Known rows, with every step that occurs
e y: [  4   2  15   3 -12   6   3   7   3   4   5   9  -1  11   1  22 -16  10
  10   0  10  21  -2  -3  -2  -5   9  -3 -10  17 -10   5  -8   4  -2 -10
   0  16   2   9   7  -1  -2  -9  -7   2  23  20  19   0   6  -7  -4  19
  -5 -17  -1 -22  -4   2]
s l: [  3  -1  20   1 -10   5 -10   9   8   6  -9   6  -2  14   0   0  -6  14
   3  -7  10  11   3  -4  -9  -6  14  -8  -3  -9  -9 -13 -17   6  -3   8
  -6  17  11   3   2 -14  -9   0   0   2   2  -2  16  -9  -2   4  -3   3
 -14  -6   0 -15  12   5]
c s: [ -5  -6  15   8  -7   6 -11  13  15  -2   4   5  -6   8   4   8 -34   7
   6   4   7  12   5 -14  -1 -10   3   0  -9  13 -23  -6   0   6   0  -6
   0   8  10   1   2   2   1  -9  -4   4  -5   6   9 -15   3 -10  -5   2
  -8 -15  -8  11 -10  -4]
k z c s l: [  0  -4  37  13  -8   3 -14  22  20   6   8   6  -6  30  -6   1 -30  16
  24  -9  11  19   6 -15  -2 -23   1  -2  -3  -8 -28  -6 -17  10 -10   8
  -5  21  16   5   1 -19   0 -10 -10  -3  23  18  17 -22   0 -12  25  -2
 -20 -15  -7  -7  20   3]
k z e: [ 11  -4  34   5   7   2   0  21 -10  -6 -12  -2  -1  25  -3   5  -7  -6
  20  -9   5  21   6   2   5 -30  -3   3  -7  -7 -24 -13  10  11 -12  10
  -6   5  18   9   2  -3  -5  -9 -10  -3   2   2   5  -2  18   9  16   3
 -15  -7  -5 -22  -4  -3]
z y: [  2  -6   2   7   1   5   0   0   8   5   3  10  -5  15  -5  18  -8   7
   8  -8  11  17  -3   2   6 -16   1  -3 -10   4 -12  -4  15   6   1   6
  -1  -5  14  10   1  -8   1 -12 -13   2   7  22  10   0   7  -3  -3   0
  -9 -15  -2 -19  -2 -15]
z e: [ -5  -4  24  -2   3   5  -7   9 -13  -5 -16   2  -6  19   4   9  -7   1
  13  -6  11  12   4  -4   2 -24  -2   0  -9  -7  -9   1   7   6  -3   8
  -5   2  10  -2  -7  -4  -7 -10  -7   2   4   7   8  -3  10   8  -1  10
  -6 -13  -2 -14 -15  -8]
e z y: [  7  -8  11   5   1   0   0  11  19  13   5  15   0  29  -3  22  -3  10
  17 -10  -5  20  -4 -13   8 -27  15  -1  -6 -16 -25  -6   7  14  -4   8
  -2   3  18  19  -6 -14   6 -13 -10  -2  13  19  -1   0  12  -7  10   1
 -21 -18   3 -17  -1 -16]
k z: [ 11  -6  13  12   2   4   4   8  -7   6  -3   0   4  14  -6   8 -10  -4
   7  -3   2  11   1   3  -1   2  -3   1  -8   9 -22  -6  11   9  -9   0
  -5   8  15  17  14  -1  -1  -5  -8  -1   2   3  11 -10   5   0  13   6
  -9   0  -5 -12  14   8]
z c s l p: [-13   8  14   7 -22   7 -23  19  27   1 -12  -1 -13   5  10  -1 -13  22
  12 -13  17   7   5  -4  -7 -16  -4 -12  -1 -26 -10   5  -6   8  -5   1
   7   0  14  -5  -6 -12   0 -15  -5   1  18  11   8 -13  -6 -11   9  -3
 -11  -6  -7  14  -3 -11]
c s l: [ -4  -3  28   3 -15   3 -13  14  18  -1   0   7  -7  17   6  -1 -27  18
   5  -1   9  15   8 -13  -6 -17  13  -4  -6   0 -19  -6 -31   5   0  -2
  -4  26  10  -5   1 -13  -3  -2  -3   5   1  -2  19 -17  -2  -8   0   1
 -19 -10  -7  -3   4  -3]
k z c s l p: [ -4   4  27  12 -18   4 -16  23  25   4  -3  -2  -7  25   3  -4 -24  20
  14 -14  15   7   7  -5  -6 -17   0  -9   0 -18 -25   1  -1   9 -13   2
   1   2  21  10   4 -13   1 -17 -11  -3  17  15   6 -15   1 -12  28  -7
 -15  -8 -10   8   9  -3]
s l z: [  7  -4  25   6  -9   5 -12  11  17   0 -15   1   5  22   1  -7  -2  20
  -9  -9   9  -4   9  -8  -8  -7  18  -6  -2 -18 -29  -9 -30  13 -14   0
 -11   3   8   4   3 -15  -9  -6  -3   1   5 -13   6  -9  -4  -4   2   1
 -13   3   2 -24   4   6]
p l k z: [  1  -8  10  21  -7   8 -19  21 -32  10 -28   7  -2  14   2   6 -15  15
  -4  -5   3  -5   2 -12   2 -11  -6   2  -7  24 -22 -11  -5   3 -10 -13
   0  -3  15  21  11  -9  -4  -5  -2   0  26  18   5  -9  16   0  11  19
 -11 -11 -10 -23  27  13]
p l k: [ -6  -3   2  11 -10  10 -30  14 -26   8 -25   8  -7   4   8   5 -10  26
  -9  -5   2 -10   3 -17   2  -2  -2   1  -8  27  -7  -7  -7   0  -4 -11
   2  -6  10   9  -1 -11  -8  -3  -1   5  25  22   8  -7  11   4  -2  18
  -5  -7  -6 -15  12   0]
l k z: [  3  -6   8  16   1   6  -6   2 -21   4 -10   3   0  14   4  15  -4  10
  -3  -4  12 -12   2  -1   4   2  10   7 -11  15 -21  -7  13  10 -13  -9
   3  -2  15  23  10  -2  -1  -6  -6   3  11  16  -1  -9  12   7  11   3
  -9  -6 -10 -10  12   7]
s l k z p: [ 15   0  16  15  -3   6   5   3 -23  18 -14   7  -4  24   4   0   4   6
  -4 -10  16   7   3  -3  -4 -22  11  -2  -5 -10 -29  -6  -3   6 -13  -2
   5   2  17  22   4 -13  -3  -4   0  -1  26  12  -7  -5  14  10  17 -16
 -17   9 -12  -5  24  -2]
e l k z: [ 14  -6  15  10 -11   6  -6  13 -13  15  -5   4   0  16   5  10  -6  13
   9  -2   3 -13   3  -7   4   5  13  -1  -7   8 -16  -6   1   6  -5  -3
   3  11  16  30   8 -18  -2  -9  -2   0  20  20  -6  -1   7   1  18  12
 -12 -14 -10 -21  14   6]
s c: [ -3   9  24   8  -6   5 -12  16  20   5   1   7   0   2  -4  12 -13  11
  16  -1  14  13   3   1   4   4  -3  -8 -15  -7  -7 -13  -5  16  -5   7
   4   9   5  14  -6   0  -5  -5   1   2   0  14  16 -13  -5  -1  -8  12
  -5  -1   1 -14   5   7]

Rows
[-15   3  17  12 -15   5 -30   7  11   7  -4   8 -12  13   9  11 -32  40
   8  -9  15  -4   8 -28   1 -17  11  -3  -8   2 -15   1 -31   7  -5  -1
   9  13  12   6 -10 -19   2 -10  -8   5  35  27   8 -17  -2  -6   4  -1
 -16 -17  -9   9   2  -3]  z c s l k
[ 10   0  13  13  11   9   3  -4   5   4  -9   5   2  10   3  -5   9  -2
  -9  -1  12   4   5   1  -7 -23   3  -2  -7 -25 -36  -8  19  12 -11  -2
  -4 -21  14  11  -1   0   1 -14  -4   1  12   5  -9  -1   3  -1  -3 -10
  -7  18  -3  -6   0 -15]  l z p
[-10  -2  36   6 -11   2 -21  29  45   8   5  12  -6  27   3   8 -25  21
  31 -11  -2  19   3 -25  -3 -29  19  -2   2 -22 -23   6 -24  14  -9   7
   1  31  20   1 -13 -26   5  -9  -5  -3  34  12   3 -19  -3 -16  14   4
 -25 -17   0   5   0 -11]  e z c s l
[ -3  -2  28   1   9   5 -17   8   8 -12 -19   2   2  25   8   6   3   3
   4  -7  10  -4  11 -10   1 -26   5  -1 -11 -19 -24 -18  -5  14 -12   5
  -8 -14  11   4  -8   0  -5 -15  -8   2   2 -11  -3  -1   7   0   4   6
  -6  -1  -2 -22 -15  -9]  l z e
[ 11  -4  13  14  -8   4  -6   8 -16   8 -12   7   2  20   4   6  -5  16
  -7 -11  12  -5   5  -4   0   4  20  -3  -4   4 -23 -13 -23   6 -12   0
   1  12  12  22   4 -12  -5   0  -3   2  18   4   2 -11   9   5  15  -3
 -17  -3 -10 -13  21  11]  s l k z
[ 13  -5  20  16   0   7   1  22 -19  16 -17   8  -2  20 -10  -5 -11  -7
   7  -6  -5  25  -4  -2  -8 -30 -15  -2  -3  -2 -33  -2  21   3  -8   0
  -2 -10  18  16   4 -11  -3  -6  -5  -8  32  18   3  -4  20   8  14   8
 -10   9  -9 -21  31  -1]  k z p l
[ 12   1  26   4  -5   5   1  15 -20  -1  -8   9  -3  27   9  19  -8  18
   9  -7  12  18   2  -2  16 -26  10   3 -11  26 -29  -2  -1  10 -13 -11
   6  -3   9  22   2  -5  -1 -14 -14   0  36  26  -1   2  25   0  15  15
 -17 -21  -9 -26  -4  -3]  l k z e y
[-10  -2  24  14   2   8 -17  11  26  -1  -2   4  -2  18   2   5 -28  20
   8  -1   8 -12   8 -18  -1 -29  -3   3 -11 -14 -37  -7  -4  14  -9  -2
  -3  -8  13   2  -7  -4   5 -21 -13   3  29  19   3 -14  -5 -17   3   3
  -8  -6  -5   3  -6  -7]  l z c s
[-12   8  21   7 -23   3 -23  29  44   6  -3   6  -6  22  11   6 -12  32
  18 -15   7  14   4 -14  -6 -25  13 -10   4 -37 -21   7 -16  12  -9   5
   8  14  20   2  -7 -21   5 -16  -4   0  25   8  -5 -10  -5 -18  16  -1
 -21 -19  -4  18  -3 -20]  e z c s l p
[ -4   1  25   9   0   7 -19   8  19   5 -13   3   6  18  -4  -5  -3  15
   7 -14  15  -9   6  -5  -4 -19   7  -7  -7 -39 -21 -12 -23  17 -13   9
  -7   5  11   2  -5 -28  -6 -14  -8  -1  32   3   7  -9 -14  -6   8   1
 -11   2   4 -20   0  -3]  s l z c
[  6   4   0  11  -8  12 -20   4 -28  15 -25  10 -11   7   9   2  -3  15
 -17  -4   8   1  -1 -13  -3 -20  -4   0  -7   6 -15   0  12   2  -5  -9
   6 -13  16   8  -9 -13  -2  -4  -2   3  34  30  -1  -1  14  12   1   5
  -7   4  -8  -9  12 -12]  z p l k
[  3  -3  35  -8 -12   6 -19  20   8  -4  -2   2  -8  20   5   8  -2  -2
  29  -4   3   8   5  -3   1 -23   5  -5  -7  -4   0  -6   2   3   0  16
  -1   8  14   2 -10 -21  -5 -11  -5   0  19  18   2   9   7   1   1  19
 -11 -16   2 -30 -11 -13]  z e l
[  2  -4  13   9  -1   8 -28  21   4   2 -25   2   5  10   0  -4  -6  14
  -6  -4  -1  -7   5  -9  -5 -12   1  -3  -6  -2 -24 -14  -5   5  -7  -6
 -12 -19   9   1   4 -13  -7 -10  -3   0  17   0  11  -6   4  -3   1  14
  -2   1   0 -34  10  -2]  p l z
[  6 -11   6  11  -3   8 -24  25  14   8 -24  13  -2  27  -3   3 -10  16
  -5 -11   5   2   0  -8   1 -34  -3  -4  -7  -2 -29 -18  -2   4  -3  -2
 -14 -25  18   9  -2 -17  -2 -19  -9  -1  18  16   7  -2  11 -10   6  10
 -12 -13   0 -46   6 -12]  p l z y
[ 15   2  23   6  -5   9  -7   6  11  13  -5   8  -1  15   2  -5   3  -5
   4   1   3  -9   5   2  -7 -20   5  -3  -5 -29 -25   0   6  11  -4   3
   0  -9  16  10  -3 -18   0 -19   0  -4  29  10 -14   9  -2  -4   6   6
 -12   2   0 -18   3 -18]  e l z p
[  1   0   9  11  -7  10 -18  19 -11  21 -27  17  -8  13   7   3   5  13
  -3  -7  -9  11  -3 -19   0 -37   7  -1   1  -4 -24  10  10   7 -10  -3
   9  -3  18  15 -14 -16   1  -7   1  -3  47  19 -16  -2  18   5   9  10
 -16  -1  -4  -1  15 -19]  e z p l k
[ -7  -7  18  22  -4   8 -34  31  -7  12 -15  10  -8  16   3   8 -42  31
  14  -7   2  -3   2 -25   9 -28 -14   4  -7  25 -32  -3  -3   8 -10  -9
   5   5  18  15   1 -13   6 -11 -12  -1  50  44   6 -20  17  -6  20  20
 -12 -21 -13 -10  18   1]  p l k z c s
[  9   3  33  -2   2   6  -3  11  11 -10 -14   6   0  30   9  11  -2  13
   7  -5   8  17   8  -4   6 -27   8  -1  -9  -4 -28  -8 -14  10 -12  -5
  -6 -11   5   3  -9  -6  -4 -18 -11   0  29   8   3   6  13 -11   3  18
 -10 -10  -1 -35 -20  -6]  l z e y
[  2   2  11   8  -8  10 -12  16 -10  12 -14   9  -7  13  -3  -2  -6  -1
   1  -5   1  22  -2 -10 -10 -27 -12  -5  -2  -6 -12   1  18   0   0   3
  -3  -8  15   1  -3 -10  -5  -7  -3  -4  25  24   7  -2  12   9  -1   9
  -4   6  -4 -12  17  -8]  z p l
[  9  -9  21  18 -10   3  -9  16  -3   2  -9   7  -7  28   8   5 -26  27
  -5  -3  14   1   9 -21   0 -14  18   2  -5  17 -33 -12 -31   4  -9  -7
   2  21  10  20   7 -12   1  -3  -3   3   4   3   3 -21  11  -4  13 -12
 -20 -14 -16   2  17   5]  c s l k z
